What can hang from each mark:
k623: k77 k109
k493: k619 k758 k953
k152: k786
k109: k758
k953: k77 k786
k786: k152 k953
k758: k77 k109 k493
k77: k623 k953

Each row was made from one small tree. Brackets hold a mark, then the marks that hang from it, in the order of their numbers. Every link used is in the known rows. Write each row's tree.
Known rows:
[k493 k619 [k758 [k77 k953] k109]]: [-2.66 -3.82 -1.37 -0.04 -4.92 -2.24 -3.22 -0.03  1.54 -0.04 -1.38 -6.03
  3.71 -1.13  3.02  0.97 -4.66 -1.52 -5.12  0.31  1.02  1.21 -4.53 -3.45]
[k623 [k77 [k953 [k786 k152]]] k109]: [-1.32 -0.47  0.56  3.21 -1.00 -4.62 -3.61  0.82 -1.76  2.79  1.63 -7.68
  4.27  1.99  1.56  1.38 -1.97 -1.51  1.42 -4.90 -3.84  0.48  0.62  2.31]
[k758 [k493 k953]]: [-3.66 -3.69  3.76  0.98 -6.36 -1.00 -2.28 -4.90  3.12  4.90 -0.39 -7.16
 -0.15  2.34  1.50  1.74 -5.08  2.85  4.12 -3.31  2.82 -0.10  0.58  0.52]
[k493 [k758 k109] [k953 k786]]: [-3.80 -1.35  1.70 -2.69 -5.42 -1.75  1.50 -2.26  4.71  0.33 -2.12 -6.09
  0.73  3.17  0.35 -1.66 -3.06  1.07  0.72 -1.86  2.86  3.57  2.46 -1.44]
[k109 [k758 [k493 k953]]]: [-1.81 -0.40  4.21  1.56 -3.22 -1.55 -2.00 -5.65  2.03  3.90 -1.89 -7.97
  2.58  2.83 -0.12  1.50 -6.71 -1.94  3.01 -3.10 -0.45 -0.77 -2.28  0.60]
[k493 [k758 k77 k109] [k953 k786]]: [-4.63 -2.15  0.66 -2.84 -3.83 -1.24  1.07 -1.66  4.69  0.93 -1.42 -4.84
  2.69  3.31  1.87 -0.97 -2.52  0.23  1.52  0.14  2.27  3.65  0.54 -1.71]
[k623 k77 k109]: [-0.71  1.16  1.05  4.09 -2.50 -5.24 -4.98  0.46 -2.28  2.66  3.14 -6.24
  4.21  1.85 -0.47  1.54  0.47 -3.01 -1.03 -6.13 -6.55  1.38 -0.55  0.85]
[k953 k786]: [-3.38  0.95  4.76 -0.81 -4.80 -2.12 -3.12 -1.19  4.65  3.13 -2.13 -6.46
 -0.47  2.62  0.69  2.12 -6.79  2.02 -0.04 -4.72  3.23  0.36  0.90  3.66]
[k493 k619 k758 [k953 k77 [k786 k152]]]: [-3.46 -2.90  0.25 -2.24 -8.56 -4.26  3.90 -0.53  8.43  0.09 -2.02 -7.86
 -0.42 -0.23  4.18 -2.53 -3.36  3.62 -4.75  2.28  5.21  5.35  0.94 -1.86]
[k786 k152 [k953 [k77 [k623 [k109 [k758 k493]]]]]]: [-1.91  2.97  1.40  1.81 -3.11 -2.18  0.92  0.85  4.89  3.86  2.52 -6.30
  1.53  2.26  2.42  1.41 -5.91  0.61 -1.15 -0.17 -2.25  5.30  0.29  5.39]
[k109 [k758 [k77 k623] [k493 k619 k953]]]: [-2.10 -2.43  3.37  1.06 -2.00 -0.71 -2.73 -3.86  1.82  4.05 -1.04 -6.63
  6.55  1.05  2.52  2.35 -6.44 -3.02  2.01  0.70 -1.58  0.01 -5.14 -0.11]
[k493 k619 [k953 [k77 [k623 [k109 k758]]] k786]]: [-1.80 -2.18  1.54 -1.86 -6.36 -3.06 -0.20 -0.78  6.90  2.39 -1.33 -6.46
  3.51  0.02  4.02  0.03 -5.05  2.69 -1.50  2.10  1.68  5.34 -0.61  0.87]
[k77 [k623 [k109 k758]] [k953 [k786 k152]]]: [ 0.12  0.19  2.86  1.24 -0.05  0.23 -3.82  2.54 -0.63  2.73 -1.10 -6.84
  5.53  1.49  2.41  1.52 -7.86 -1.25  3.45 -3.25 -2.65  1.52 -0.55  4.74]
[k109 k758]: [-0.78  2.98  4.26  1.87 -2.40 -2.95 -3.55 -2.62  1.74  3.07 -1.66 -7.10
  2.80  2.61 -1.75  1.65 -7.33 -3.50 -0.64 -4.49 -2.04 -0.12 -3.23  2.13]
[k953 [k77 k623] [k786 k152]]: [-3.40  2.83  3.53  0.26 -4.12 -0.77 -1.94  4.38  6.62  2.36  2.06 -5.21
  1.71  2.63  4.76  1.99 -6.50  1.16 -1.38 -1.38  1.07  5.52  0.13  6.71]
[k758 k77 k109 [k493 k619 [k953 k786]]]: [-5.93 -6.32  0.42 -1.67 -3.15  0.82 -3.35 -5.18  4.90  4.13 -0.45 -4.35
  5.29  2.14  4.44  4.37 -5.30  2.23  3.18  1.83  2.52  0.18 -3.29 -0.42]
[k109 [k758 k77 [k493 k619 [k953 k786]]]]: [-2.95 -2.53  2.87  0.19 -2.19 -1.47 -1.97 -5.60  3.37  3.95 -2.51 -7.42
  4.58  1.72  2.34  2.41 -6.87 -1.63  2.06  0.21  0.48 -1.20 -4.37 -0.09]
[k953 [k77 [k623 [k109 k758]]]]: [-0.20  3.13  1.56  3.04 -4.25 -1.29 -5.24  3.77  1.71  1.91  3.34 -4.72
  3.61  1.86  2.95  1.77 -4.08 -2.64 -1.59 -2.70 -4.92  6.08 -2.92  3.48]
[k109 [k758 k77 [k493 k953]]]: [-2.70 -1.17  3.14  1.44 -1.58 -0.99 -2.51 -5.10  2.03  4.36 -1.09 -6.81
  4.44  2.99  1.35  2.23 -6.25 -2.80  3.68 -1.33 -1.15 -0.79 -4.22  0.40]
[k623 k77 [k109 [k758 k493]]]: [-0.50  0.85  1.50  4.95 -0.65 -4.10 -4.57 -2.40 -3.49  2.48  2.17 -7.79
  5.90  2.10 -0.14  1.87 -0.43 -5.60  0.85 -5.36 -7.88 -0.41 -2.38  0.00]
[k152 [k786 [k953 [k77 [k623 [k109 k758]]]]]]: [-1.65  3.62  0.58  0.01 -3.54 -2.96 -1.51  1.96  3.60  4.37  2.43 -6.23
  1.36  3.54  0.79  1.72 -5.57  0.53  0.87 -1.79 -1.05  2.34  0.42  3.51]

Which tree is each row?
[-3.31 -2.19  1.17 -0.72 -5.72 -2.87  1.20 -1.03  3.54  1.86 -0.73 -5.77
  1.23  1.99  1.39 -1.91 -1.89 -0.17  0.55 -0.48  1.63  3.51 -0.04 -2.48] => [k493 [k758 k77] k953]
[-5.09 -2.83  0.96  1.42 -1.73  1.71 -6.64 -3.01  1.33  4.14  1.99 -3.39
  4.93  3.46  2.82  5.60 -5.07 -1.09  3.19 -2.03 -1.16 -0.52 -4.63  1.18] => [k758 k77 k109 k493]
[-2.97 -2.07  1.55 -1.77 -4.37 -1.35  1.15  0.41  3.17  1.27 -1.09 -5.49
  2.90  1.72  2.44 -1.92 -1.46 -0.29  1.65 -0.16  0.51  4.29  1.04 -1.45] => [k493 [k758 [k77 [k623 k109]]] [k953 k786]]
[-4.93 -3.43  2.70 -0.86 -4.00  0.90 -2.89 -5.53  3.92  3.88 -0.42 -5.59
  2.11  3.99  1.51  3.15 -5.56  2.54  4.96 -2.73  2.36  0.41  0.53  1.14] => [k758 k109 [k493 [k953 k786]]]
[-3.39 -1.13  3.13  2.01 -1.93 -4.56 -2.00  0.04  0.37  3.27  1.14 -8.43
  3.36  2.24  2.70  1.22 -5.00 -1.43  1.11 -3.08  1.07 -0.46  0.47  2.50] => [k623 [k77 [k953 [k786 k152]]]]
[-1.74 -1.38  2.99  1.38 -4.31 -2.14 -2.04 -5.23  3.31  3.31 -1.56 -8.30
  2.91  1.49  1.71  1.55 -6.64 -1.28  0.67 -1.13 -0.06  0.28 -3.55 -0.07] => [k109 [k758 [k493 k619 [k953 k77]]]]
[-2.40 -2.43  3.58  0.28 -1.75 -0.41 -2.33 -4.01  2.57  3.85 -1.66 -6.89
  6.40  1.16  2.95  2.45 -6.68 -2.67  2.40  0.79 -0.76 -0.26 -4.57  0.26] => [k109 [k758 [k77 k623] [k493 k619 [k953 k786]]]]
[-4.09  2.75  2.64  0.14 -4.83 -2.30 -1.37  2.17  7.83  2.48  0.87 -5.82
 -0.76  3.39  3.91  2.14 -6.58  2.75 -1.88 -2.25  2.85  4.18  0.38  6.13] => [k953 k77 [k786 k152]]
[-2.41 -1.05  3.21  0.67 -3.59 -2.08 -0.68 -4.85  4.77  3.46 -2.07 -8.42
  2.61  1.95  1.87  1.74 -7.28 -0.41  0.67 -0.80  0.90  0.10 -2.58  1.19] => [k109 [k758 [k493 k619 [k953 k77 [k786 k152]]]]]
[-0.45 -0.72  0.19  4.07 -1.65 -4.72 -4.99  0.63 -3.57  2.67  2.46 -7.35
  4.60  1.52  1.22  1.16 -1.27 -2.72  1.18 -5.19 -5.08  0.70 -0.55  0.83] => [k623 [k77 k953] k109]
[-3.17  3.07  1.39  0.84 -4.92 -3.94  1.67  0.83  7.31  4.04  1.95 -6.23
 -1.27  2.81  1.63  1.05 -6.69  2.84 -2.88 -0.41  1.29  5.17  1.32  5.73] => [k786 k152 [k953 k77]]
[-1.03 -0.81  0.66  3.05 -1.23 -4.46 -4.38  0.19 -2.64  2.58  1.51 -7.75
  4.35  1.83  1.82  1.19 -1.66 -2.05  1.74 -4.97 -3.83  0.41  0.29  1.40] => [k623 [k77 [k953 k786]] k109]
[-4.89 -4.67  0.87 -1.06 -5.71  0.06 -2.77 -4.91  5.72  2.93 -0.07 -5.92
  2.48  2.10  4.18  3.13 -5.45  3.43  1.56  0.10  3.14  1.93 -1.15  0.11] => [k758 k109 [k493 k619 [k953 k77 k786]]]
[-3.39 -1.90  0.76 -1.26 -3.95 -0.67 -0.12  0.34  2.36  1.16  0.67 -3.93
  4.68  2.37  1.47 -1.06 -1.88 -1.72  1.09  0.43 -0.84  4.98 -0.78 -2.09] => [k493 [k758 [k77 k623] k109] k953]
[-3.32 -2.93  2.82  0.73 -5.75  0.06 -2.45 -2.74  3.54  3.81  0.70 -6.70
  1.01  2.37  3.94  1.70 -3.95  2.57  4.53 -2.13  1.24  2.46  0.85  1.54] => [k758 [k493 [k953 [k77 [k623 k109]] k786]]]
[-2.04  3.68  2.39  1.10 -2.61 -0.82 -2.43  4.11  5.24  1.91  1.80 -5.19
  2.97  2.81  3.86  2.03 -5.56 -0.13 -1.18 -2.13 -2.23  5.61 -0.62  6.32] => [k953 [k77 [k623 [k109 k758]]] [k786 k152]]
[-2.73  3.18  2.10  0.82 -4.41 -2.95  1.33  2.34  6.40  3.98  2.74 -5.77
  0.45  2.33  2.27  1.06 -6.69  1.82 -2.54  0.21 -0.10  6.12  1.04  6.09] => [k786 k152 [k953 [k77 k623]]]
[-1.87 -1.37  3.76  0.77 -3.76 -1.19 -1.80 -4.39  3.33  3.10 -1.71 -8.19
  3.95  1.26  2.55  1.72 -6.92 -1.58  1.19 -0.46  0.06  0.71 -3.07  0.51] => [k109 [k758 [k493 k619 [k953 [k77 k623] k786]]]]
[-1.99  2.52  0.53  0.41 -3.77 -2.16 -1.66  0.82  3.25  4.69  2.48 -6.62
  1.10  3.37  1.56  2.06 -5.40  0.68  1.92 -1.73 -0.82  1.41  0.26  3.13] => [k152 [k786 [k953 [k77 [k623 [k109 [k758 k493]]]]]]]
[-2.78 -2.35 -0.82  0.02 -5.39 -2.48 -3.15 -0.03  2.32 -0.07 -0.88 -5.25
  3.51 -0.92  1.98  1.20 -3.42 -1.79 -6.66 -0.19 -0.06  1.81 -4.53 -3.40] => [k493 k619 [k758 k77 k109]]
[-1.97 -1.63  0.38  0.11 -6.99 -2.96 -2.77 -0.69  2.37 -0.48 -1.62 -6.43
  1.54 -1.08  0.36  0.42 -3.87 -0.83 -7.39 -2.19  0.64  1.65 -2.70 -3.19] => [k493 k619 [k758 k109]]
[-4.51 -4.64  1.41 -1.00 -5.49  0.77 -2.96 -3.80  5.02  2.86  0.45 -5.52
  3.72  1.67  4.61  3.21 -5.53  2.68  1.84  0.66  2.21  2.62 -1.21  0.40] => [k758 k109 [k493 k619 [k953 [k77 k623] k786]]]
[-3.45 -1.55  1.61 -1.68 -3.76 -1.45  2.33  0.96  4.26  1.54 -0.89 -5.43
  2.88  2.07  2.20 -1.82 -1.86  0.47  1.26 -0.06  0.54  4.35  1.40 -0.21] => [k493 [k758 [k77 [k623 k109]]] [k953 [k786 k152]]]
[-4.01 -0.55  0.26 -2.09 -6.19 -1.74  1.56 -0.72  5.92 -0.28 -0.18 -5.77
  0.52  3.34  2.84 -1.72 -2.46  0.81 -0.07 -0.25  2.40  6.34  1.72 -0.94] => [k493 [k758 k109] [k953 k77 k786]]
[-4.52 -6.63 -0.70  0.90 -2.23  1.31 -6.62 -3.56  1.09  3.82  0.24 -5.10
  5.80  1.02  5.45  5.40 -7.20  0.21  2.56  0.49  1.25 -1.47 -5.70 -0.37] => [k758 [k77 k953] k109 [k493 k619]]
[-2.61 -4.66  0.46 -2.71 -6.21 -2.58  1.37 -0.43  4.45  0.71 -2.49 -6.35
  3.65 -1.31  3.60 -1.60 -2.01  1.12 -2.40  2.47  1.98  3.86 -0.66 -3.36] => [k493 k619 [k758 [k77 [k623 k109]]] [k953 k786]]
[-5.86 -4.06  2.06 -1.01 -0.66  2.99 -3.24 -1.91  3.39  4.59  1.92 -2.95
  7.28  3.73  4.29  4.21 -5.06  0.39  6.15  0.98 -0.24  1.80 -2.02  2.31] => [k758 [k77 k623] k109 [k493 [k953 [k786 k152]]]]
[-2.84  0.23  1.10  0.82 -3.24 -0.22 -3.73  2.21  0.21  0.23  1.39 -3.78
  4.53  1.60  1.25  0.87 -2.82 -4.22 -2.17 -2.14 -2.75  3.18 -3.12 -0.95] => [k493 [k758 [k77 k623] k109]]
